In the rows, 128 means zero.
Known rows, with every step that occurs
bipeta, nanuk, fazef: [ 92  90 115 112 206  91 139 140 114 124 105  64 176 155 134 115  89 190
 153 160 134]
nomo, bipeta, nanuk, dimebuf, duko: [111  97 123 117 168  71 198 159 132 147 113 111 157 137 145 125 156 210
 109 114 117]
fazef, nanuk, dimebuf, duko: [113  99 135 103 161  60 142 152 162 136  89  98 169 131  70 150 143 179
 119 103 129]
fazef, nomo, bipeta, nanuk: [132  91 126 112 137  98 180 160 113 109 111 102  98 162 170  98 123 172
 118 136 108]
nanuk, fazef: [ 83 119 102 108 183 122 123 144 108 139 109  81 148 136 107 122 120 157
 151 141 126]
duko, fazef, nanuk: [123  80 125 136 135 115 104 107 114 118  89 122 121 147  64 164 104 152
 160 139 142]
dimebuf, nomo, bipeta: [114 131 104 140 116  90 149 186 123 114 138 154 120 123 134 142 167 125
 137 110 100]
nomo, bipeta, duko, fazef, nanuk: [116  83 135 141 147 110 136 116  89 140 115 139 115 104  74 158 139 183
 148 119 128]
nomo, bipeta, duko, fazef: [111 116 138 145 138 135 144 114  76 145 123 146 101  89  99 128 148 165
 143 112 113]
dimebuf, nanuk, fazef, nomo: [105 102 128  91 188  91 153 175 109 108  83  63 136 171 124  84 106 180
 135 156 116]
duko, bipeta, nanuk, fazef, nomo: [118 110 150  84 227  87 171 156 114 119  59  59 162 146 136  85 110 155
 142 157 118]
nomo, bipeta: [124 107 104 129 125 131 160 143 112 147 147 150 111 134 144 146 163 155
 116 125 130]
fazef, nomo, bipeta: [129 116 117 110 115 126 166 164 108 119 118 122  74 148 149 105 149 142
 114 118 104]
nanuk, dimebuf: [112 151 105 128 147 110 161 157 139 129  98 118 153 150 112 148 152 135
 109 114 117]
nanuk, fazef, nomo: [ 86 125 112  93 174 119 134 163 103 115  85  59 114 147 113  88 112 147
 148 133 103]
duko, fazef, nanuk, dimebuf: [110 100 106 135 153 100 131 129 123 119  65 114 141 167  50 180 122 157
 141 128 133]
nanuk, fazef, nomo, bipeta, duko: [ 80 118 120  96 184 114 154 166  81 132 101  70 107 116 111  88 136 177
 143 119  94]
nomo, bipeta, nanuk, dimebuf: [116 100  94 132 167  85 204 163 125 137 116 121 156 171 153 154 152 193
 104 134 127]
fazef, nanuk, dimebuf, duko, bipeta: [129 108 153  90 186  58 159 155 164 145  67 102 183 119  68 148 160 165
 116 107 132]

Rows
[117 112 120 128 113 143 149 136  81 115  88 123  57 147 114 111 133 141
 142 120 101]
duko, fazef, nomo, bipeta
[130  80 113 130 150 101 175 140 116 135 139 130 136 152 167 140 133 187
 120 146 137]
nomo, bipeta, nanuk
[103  87 109  92 187  94 177 186  98 123  97  77 124 175 135  97 130 200
 127 156 117]
dimebuf, nanuk, fazef, nomo, bipeta
[ 94 164 112 142 152  66 177 199 126 118 109 137 153 107 103 147 184 140
 121  87  82]
nanuk, dimebuf, nomo, bipeta, duko
[121 122 137 134 140 120 156 133 101 149 144 144 119  88 126 127 158 163
 123 110 118]
nomo, bipeta, duko
[124 129 149 114 129 116 162 152  99 119 115 117  83 105 132  88 145 149
 120 104  93]
fazef, nomo, bipeta, duko
[112 104 179  81 224  77 153 135 126 151  80  68 185  89 120  76 126 182
 150 131 122]
dimebuf, duko, bipeta, nanuk, fazef
[ 97 100  87 144 144  71 150 174 117 109  75 135 133 165  56 192 154 158
 148 114 112]
duko, fazef, nanuk, dimebuf, nomo, bipeta
[154 112 161 113 189  95 167 128 134 130  94 115 175 129 148 118 124 140
 126 154 137]
duko, bipeta, nanuk
[103 114 107 144 144  68 126 162 130  96  61 118 147 161  44 180 128 138
 157 117 111]
duko, fazef, nanuk, dimebuf, nomo
[113 141 167 147 143 132 111  94  88 124  99 124 116  79  78 111 111 138
 158 113 108]
bipeta, duko, fazef
[122  91 126 129 134 118 161 134  83 105  81 106  78 162 132 105 109 167
 144 137 106]
duko, fazef, nomo, bipeta, nanuk
[116 106 142  97 234  92 164 141 119 137  80  77 191 135 131 115 119 163
 145 164 136]
duko, bipeta, nanuk, fazef
[ 83 107  92  93 171 121 156 176  89 131 101  76 100 152 126 101 139 169
 138 132 106]
nanuk, fazef, nomo, bipeta
[106 114 151 125 173  74 161 128 128 126  69  86 162 132 106 109 112 189
 138 116 110]
bipeta, nanuk, dimebuf, duko, fazef
[110 118 104 127 150  43 142 190 163  97  89 116 174 160  72 183 145 139
 132 114 116]
fazef, nanuk, dimebuf, nomo
[107 118 159 111 166  69 167 143 125 106  48  67 136 141 112  79 104 182
 136 108  91]
bipeta, nanuk, dimebuf, duko, fazef, nomo
